Each row was made from one small tree. Brackets hold a mark, then the marks that hang from it, in alphabetical order. Every link used is in the known rows. Write each row's tree.
Known rows
[gupo lede resi zemab]: [ 0.69  0.87 -1.81  2.05  1.56  0.54 -1.30  1.26 -1.85 -0.71  1.37 -2.80
  0.97  0.86 -3.03  2.61  0.55 -1.06  1.53  1.90  2.17  1.49 -1.33  1.38]
[zemab [fidi gutil [lepug gupo]]]: [ 0.78 -0.90 -1.28  0.08  0.86  1.36 -2.47  1.24 -0.25 -1.98 -0.28 -0.67
  0.09  0.25 -2.99  1.40  1.20 -2.22 -1.10 -0.50 -1.36  1.00 -0.29  0.94]
[resi [gupo [lede fidi kodit] zemab]]: [ 0.46  1.70 -0.57  2.82  1.08  0.63  0.13  1.19 -1.72 -0.36  0.88 -2.30
  1.49  0.83 -3.61  2.09  0.40 -1.35  2.14  0.50  0.20  0.48 -1.18  0.23]
[vopu lede]: [ 2.03  1.17 -0.52  3.70  0.78  0.92  0.63  2.63 -1.95  0.76 -0.80 -3.28
  1.04  1.04 -1.65  2.05  1.20 -2.61  0.47  0.53  0.62  1.42 -0.71  0.46]
[zemab [fidi gutil [lepug [gupo lede]]]]: [-0.31 -0.55 -1.52  0.56  1.14  1.04 -2.39  1.07 -0.57 -1.64  1.58 -0.53
  0.07  0.09 -3.08  1.21  0.83 -1.61 -0.84  0.67  0.94  0.84 -0.62  1.02]
[resi [gupo zemab]]: [ 2.06  0.51 -1.24  1.84  1.08  1.03 -0.46  1.56 -1.39 -1.14 -1.21 -2.64
  1.11  0.92 -3.12  3.12  0.48 -2.30  1.71  0.15 -2.22  1.29 -0.82  0.77]
[zemab [fidi [lepug gupo]]]: [ 1.45 -0.14 -1.63  0.51  0.88  1.33 -2.40  1.58 -0.42 -0.95 -0.98 -1.75
  0.07  0.38 -2.67  1.81  1.30 -1.35 -0.71 -0.35 -1.63  1.06 -0.44  0.95]
[baled [kodit [lede fidi gupo]]]: [ 1.77  2.21 -0.24  0.97  0.28  0.10  1.54  2.34 -2.70  1.01 -3.91 -1.52
  1.56  0.52 -2.64  1.06  1.63 -4.44 -0.92 -0.94 -4.33  1.22 -1.40 -0.13]
[lepug [gupo [lede [fidi gutil]] zemab]]: [ 0.57  0.42 -1.80  2.18  0.99  0.70  0.81  0.53 -1.23 -1.68  0.87 -1.42
  0.81  0.45 -3.65  1.75  0.90 -1.03  0.24  1.55  0.23  1.12 -0.69  0.77]
[lepug [gupo [lede fidi kodit] zemab]]: [ 0.51  1.46 -1.07  2.35  0.95  0.78  0.14  0.98 -1.20  0.16 -0.06 -2.74
  1.00  0.85 -3.59  1.48  1.10 -1.17  1.16  1.27  0.87  0.29 -1.05  0.37]
[zemab [fidi gutil [lepug [gupo lede resi]]]]: [-0.37 -0.82 -1.88 -0.17  1.42  0.70 -3.36  0.35 -0.65 -2.18  1.85 -1.02
 -0.24  0.21 -3.57  0.92  1.09 -0.71 -0.21  0.65  2.19  1.21 -0.61  1.61]
[vopu [lede kodit] [lepug [gupo resi]]]: [ 1.40  0.87 -0.07  2.27  0.24 -0.03 -0.94  1.38 -1.18  0.74 -1.65 -5.47
 -0.38  1.04 -3.41  0.84  2.06 -2.15  1.65  0.61  2.11 -0.15 -0.42  0.92]
[lede [fidi lepug] [gupo resi zemab] kodit]: [ 0.83  0.98 -0.63  0.59  0.50  0.03 -2.46  0.97 -1.27 -1.28  0.53 -2.16
  0.97  0.31 -3.81  2.32  0.87 -1.37  1.35 -1.80 -1.65  1.26 -1.02  0.42]
[resi [gupo [lede kodit] [zemab fidi]]]: [ 0.48  0.74 -0.44  1.72  1.09  1.14 -1.20  1.83 -1.06 -0.50  2.31 -1.63
  1.62  1.06 -3.25  1.72  0.36 -2.48  2.22  0.37  0.96 -0.28 -1.34  0.70]
[gupo [lede kodit] [zemab [fidi gutil]]]: [-0.53  0.15 -0.02  1.72  1.07  1.40 -1.11  2.01 -1.04 -0.98  3.72 -0.37
  1.85  0.94 -2.92  1.25  0.42 -3.62  0.82  0.89  1.92 -0.37 -1.37  0.59]
[resi gupo]: [ 2.01  0.78 -0.82  2.11  1.16  0.88 -0.37  1.95 -1.69 -0.36 -2.51 -2.70
  0.89  0.95 -2.71  2.65  0.57 -2.58  0.95  0.45 -2.15  1.71 -0.68  0.68]
[kodit [lede [fidi [lepug gupo]]]]: [ 1.31  1.28 -1.63  0.23  0.82  0.84 -0.75  1.31 -1.57 -0.01 -2.60 -2.67
  0.06  0.28 -3.29  1.38  1.36 -0.91 -1.64 -1.28 -2.64  1.64 -0.53  0.50]
[lepug [gupo resi [zemab fidi]]]: [ 2.23 -0.46 -2.24  0.23  1.01  1.18 -1.75  1.01 -0.39 -1.76 -0.09 -2.52
  0.55  1.02 -3.45  1.70  1.67 -1.17  1.01  0.35 -0.26  0.88 -0.64  1.72]
[gupo [lede [fidi gutil]] resi]: [ 0.12  0.87 -1.27  2.57  1.48  0.23  0.00  0.96 -2.20 -1.27  1.48 -1.33
  0.99  0.53 -3.17  1.47  0.72 -1.10  0.21  1.66  1.47  2.05 -0.82  1.00]
[kodit [lede [fidi gutil]]]: [ 0.92  1.14 -0.48  1.48  0.94  0.88  1.25  2.25 -2.32 -0.40 -0.75 -1.23
  1.46  0.72 -2.85  1.22  0.89 -3.14 -1.64 -0.46 -2.34  1.67 -0.72  0.30]
[lede [fidi gutil zemab] gupo kodit]: [ 1.08  1.36  0.56  2.65  0.31  0.40 -0.14  2.10 -0.98 -1.44 -2.08  0.34
  1.69  0.74 -2.88  1.16  0.88 -4.19 -0.42 -1.00 -2.15  1.22 -0.55 -0.32]
[gupo lede resi [zemab fidi]]: [ 0.78  0.37 -1.88  1.85  1.36  0.90 -1.48  1.59 -1.36 -1.24  3.17 -1.75
  1.21  0.87 -2.91  2.14  0.73 -1.08  1.35  1.38  2.07  0.96 -1.26  1.58]

Write each row's tree
[ 1.50  1.00 -2.28  1.36  1.14  0.77 -2.70  0.14 -0.36 -2.20 -3.48 -1.55
 -0.49  0.28 -3.24  1.63  1.69  0.66 -0.47 -0.70 -0.87  2.13  0.07  1.01]
[lede [fidi [lepug [gupo resi]] zemab]]
[ 0.62 -0.91 -1.95 -0.52  1.26  0.92 -3.31 -0.17 -0.52 -2.74 -0.52 -2.24
 -0.33  0.36 -4.01  2.00  1.19 -1.01  0.34 -0.30 -0.05  1.38 -0.51  1.43]
[fidi gutil [lepug [gupo resi zemab]]]
[ 1.82  2.33 -0.96  2.56  0.91  1.12  0.67  2.41 -1.70 -0.35 -2.96 -1.04
  1.28  0.88 -2.37  1.43  1.19 -2.26 -1.60 -0.73 -2.27  1.72 -0.53  0.26]
[kodit [lede [fidi zemab]]]
[ 0.55  2.02 -0.20  2.72  0.91  1.25 -2.22  1.62 -0.79 -0.85 -2.49 -0.64
  0.71  0.48 -2.36  1.76  0.91 -1.69 -0.60 -1.28 -1.35  1.14 -0.45 -0.23]
[lede [fidi lepug zemab] kodit]
[ 2.20  0.86 -0.30  3.06 -0.17 -0.95 -0.11  2.33 -1.91 -0.17  0.14 -4.30
  0.37  0.55 -2.87  2.27  1.37 -2.69  1.39  0.27 -0.14  1.16 -0.62  0.93]
[vopu [lede [gupo resi]] lepug]
[ 2.51  1.46 -0.46  4.24 -0.72 -0.63  1.98  2.29 -1.74 -0.82  1.60 -3.40
  1.01  0.17 -2.96  2.91  1.13 -2.10  1.40 -0.56 -2.44  0.72 -0.47  0.17]
[vopu [lede fidi [gupo zemab]] lepug]
[ 1.71  1.65  0.55  3.44 -0.40 -1.00  0.49  2.06 -1.96  0.24  0.46 -4.08
  0.70  0.60 -3.26  1.43  1.62 -2.44  1.77 -0.64 -0.29  0.54 -0.57  0.27]
[vopu [lede fidi [gupo resi] kodit] lepug]
[ 1.07  1.16 -2.19  2.02  1.37  0.14 -0.16  0.62 -1.70 -0.38 -0.83 -2.98
  0.24  0.67 -3.53  1.40  1.41  0.34  0.65  1.90  1.27  2.01 -0.68  1.26]
[lepug [gupo [lede fidi] resi]]
[ 0.91  1.39 -1.73 -0.99  1.08  0.63 -1.66  0.03 -1.92  0.01 -4.63 -2.56
 -0.32  0.24 -3.48  0.38  2.45 -1.32 -0.91 -1.18 -1.86  1.22 -0.91  0.76]
[baled [kodit [lede [fidi [lepug [gupo resi]]]]]]
[ 0.89 -0.59 -0.01  0.07  0.50  0.56 -2.01  1.76 -0.76 -1.88  2.48 -0.81
  1.73  1.01 -3.67  1.26  0.95 -4.14  1.31 -0.92 -0.51  0.37 -1.13  0.94]
[lede [gupo resi [zemab [fidi gutil]]] kodit]
[ 2.15  0.52 -0.83  0.27  0.22  0.69  0.07  3.13 -1.48 -0.51  1.09 -1.38
  2.04  0.88 -2.95  1.92  0.79 -3.89 -0.30 -1.32 -3.03  0.81 -1.31  0.75]
[kodit [lede [gupo [zemab fidi]]]]
[ 1.02  0.12 -1.43  1.18  0.89  1.57 -2.56  1.92 -0.69 -1.62  1.71 -1.11
  0.88  0.36 -2.37  2.85  0.64 -1.76  0.05 -0.86 -1.83  0.82 -0.82  0.81]
[gupo [zemab [fidi lepug]]]
[-0.13  1.38 -0.35  1.96  1.62  0.48 -1.74  1.71 -2.02  0.94 -0.05 -3.04
  0.99  1.18 -2.91  1.37  0.71 -2.19  1.28  1.83  3.13  0.98 -1.42  0.90]
[gupo [lede kodit] resi]
[ 2.18  1.89 -1.13  1.35  0.56 -0.05 -0.15  2.09 -1.77 -0.98 -2.52 -1.25
  1.25  0.79 -3.14  1.26  1.31 -2.16 -0.86 -1.38 -2.16  2.29 -0.64  0.70]
[kodit [lede [fidi zemab] [gupo resi]]]
[ 0.86 -0.01 -1.23  1.06  1.04  1.29 -2.81  0.75 -0.02 -2.41 -3.37 -0.43
 -0.25  0.34 -2.89  1.54  1.14 -2.07 -1.41 -0.34 -0.89  1.50 -0.09  0.66]
[fidi gutil [lepug gupo] zemab]
[ 1.75  2.10  0.23  3.02  0.27  0.37 -0.19  2.41 -1.08 -0.38 -2.96 -0.70
  1.68  0.83 -2.58  1.58  1.01 -3.30 -0.03 -0.88 -2.44  1.27 -0.66 -0.30]
[lede [fidi zemab] gupo kodit]
[ 0.01  1.59  0.06  3.28  1.16  0.77 -0.35  1.13 -1.18 -1.51 -0.98  0.08
  1.28  0.78 -3.30  0.93  0.53 -2.44  0.66  0.28  0.70  0.81 -0.55  0.02]
[resi [gupo [lede [fidi gutil zemab] kodit]]]
[ 0.44  0.22 -1.37  0.50  1.21  0.99 -2.21  0.93 -0.61 -0.57  1.81 -2.58
  0.78  1.20 -3.73  0.87  1.38 -1.30  1.79  1.22  3.03 -0.13 -1.22  1.44]
[lepug [gupo [lede kodit] resi [zemab fidi]]]
[ 1.74  1.91 -0.76  0.28  0.55 -0.20  0.56  1.62 -2.77  0.59 -3.41 -1.98
  1.21  0.63 -3.12  0.73  1.96 -3.51 -0.27 -0.99 -2.99  1.53 -1.40  0.49]
[baled [kodit [lede fidi [gupo resi]]]]
[ 0.44  1.07  0.47  2.45  0.92  1.03  0.20  1.93 -1.70 -0.37 -0.56 -1.26
  1.46  0.87 -2.82  1.19  0.83 -3.53 -0.19  0.00 -1.25  0.98 -0.70 -0.12]
[lede [fidi gutil] kodit]
[ 0.37 -0.43 -0.66  0.99  0.99  1.42 -2.40  2.01 -0.91 -1.90  1.54 -0.03
  0.76  0.26 -2.35  1.95  0.64 -2.82 -1.07 -0.66 -1.50  1.20 -0.57  0.68]
[zemab [fidi gutil lepug]]
[ 1.13  2.09 -1.40  0.50  0.80  1.20 -1.35  0.62 -1.06 -0.42 -6.38 -0.76
 -0.06  0.19 -2.74  0.38  2.28 -2.14 -2.06 -1.52 -2.72  0.84 -0.59  0.15]
[baled [kodit [lede [fidi [lepug gupo] zemab]]]]
[ 1.21 -0.69 -0.52  1.43 -0.05  0.63 -1.24  1.98 -0.71 -2.33  3.88 -0.61
  1.19  0.17 -2.58  2.01  0.86 -3.11  0.29 -2.01 -0.75  0.71 -0.68  0.54]
[vopu [lede [gupo [zemab [fidi gutil lepug]]]]]
[ 0.78 -0.92 -1.12  0.35  0.91  1.45 -2.65  1.05 -0.48 -3.28  1.98 -0.21
  0.77  0.25 -3.31  2.46  0.37 -2.18  0.66 -1.52 -2.29  0.77 -0.51  0.89]
[resi [gupo [zemab [fidi gutil lepug]]]]
[ 1.67  1.76  0.61  3.91 -0.78 -0.48  1.38  2.40 -1.57  0.00  1.33 -3.60
  1.24  0.48 -3.13  2.16  1.24 -2.98  1.81 -1.00 -1.60 -0.20 -0.72 -0.22]
[vopu [lede fidi [gupo zemab] kodit] lepug]
[ 0.63  1.83 -1.29  2.46  1.26  0.51 -1.29  0.57 -0.87 -0.44 -2.40 -1.94
  0.40  1.01 -3.52  0.41  1.62 -0.46  0.62  1.12  2.53  1.04 -0.58  0.83]
[lepug [gupo [lede [fidi zemab] kodit] resi]]
[ 0.38  0.48 -0.69  2.03  1.16  1.33 -2.72  1.47 -0.62 -2.31 -2.06  0.23
  0.38  0.31 -2.24  2.13  0.59 -2.74 -1.37 -0.51 -1.00  1.68 -0.33  0.43]
[fidi gutil lepug zemab]
[ 1.02  0.38 -2.35  1.12  1.45  0.50 -1.29  0.50 -1.23 -0.75 -0.08 -3.41
  0.33  0.88 -3.69  2.00  1.11 -0.47  1.43  2.09  2.16  1.27 -1.07  1.65]
[lepug [gupo lede resi zemab]]
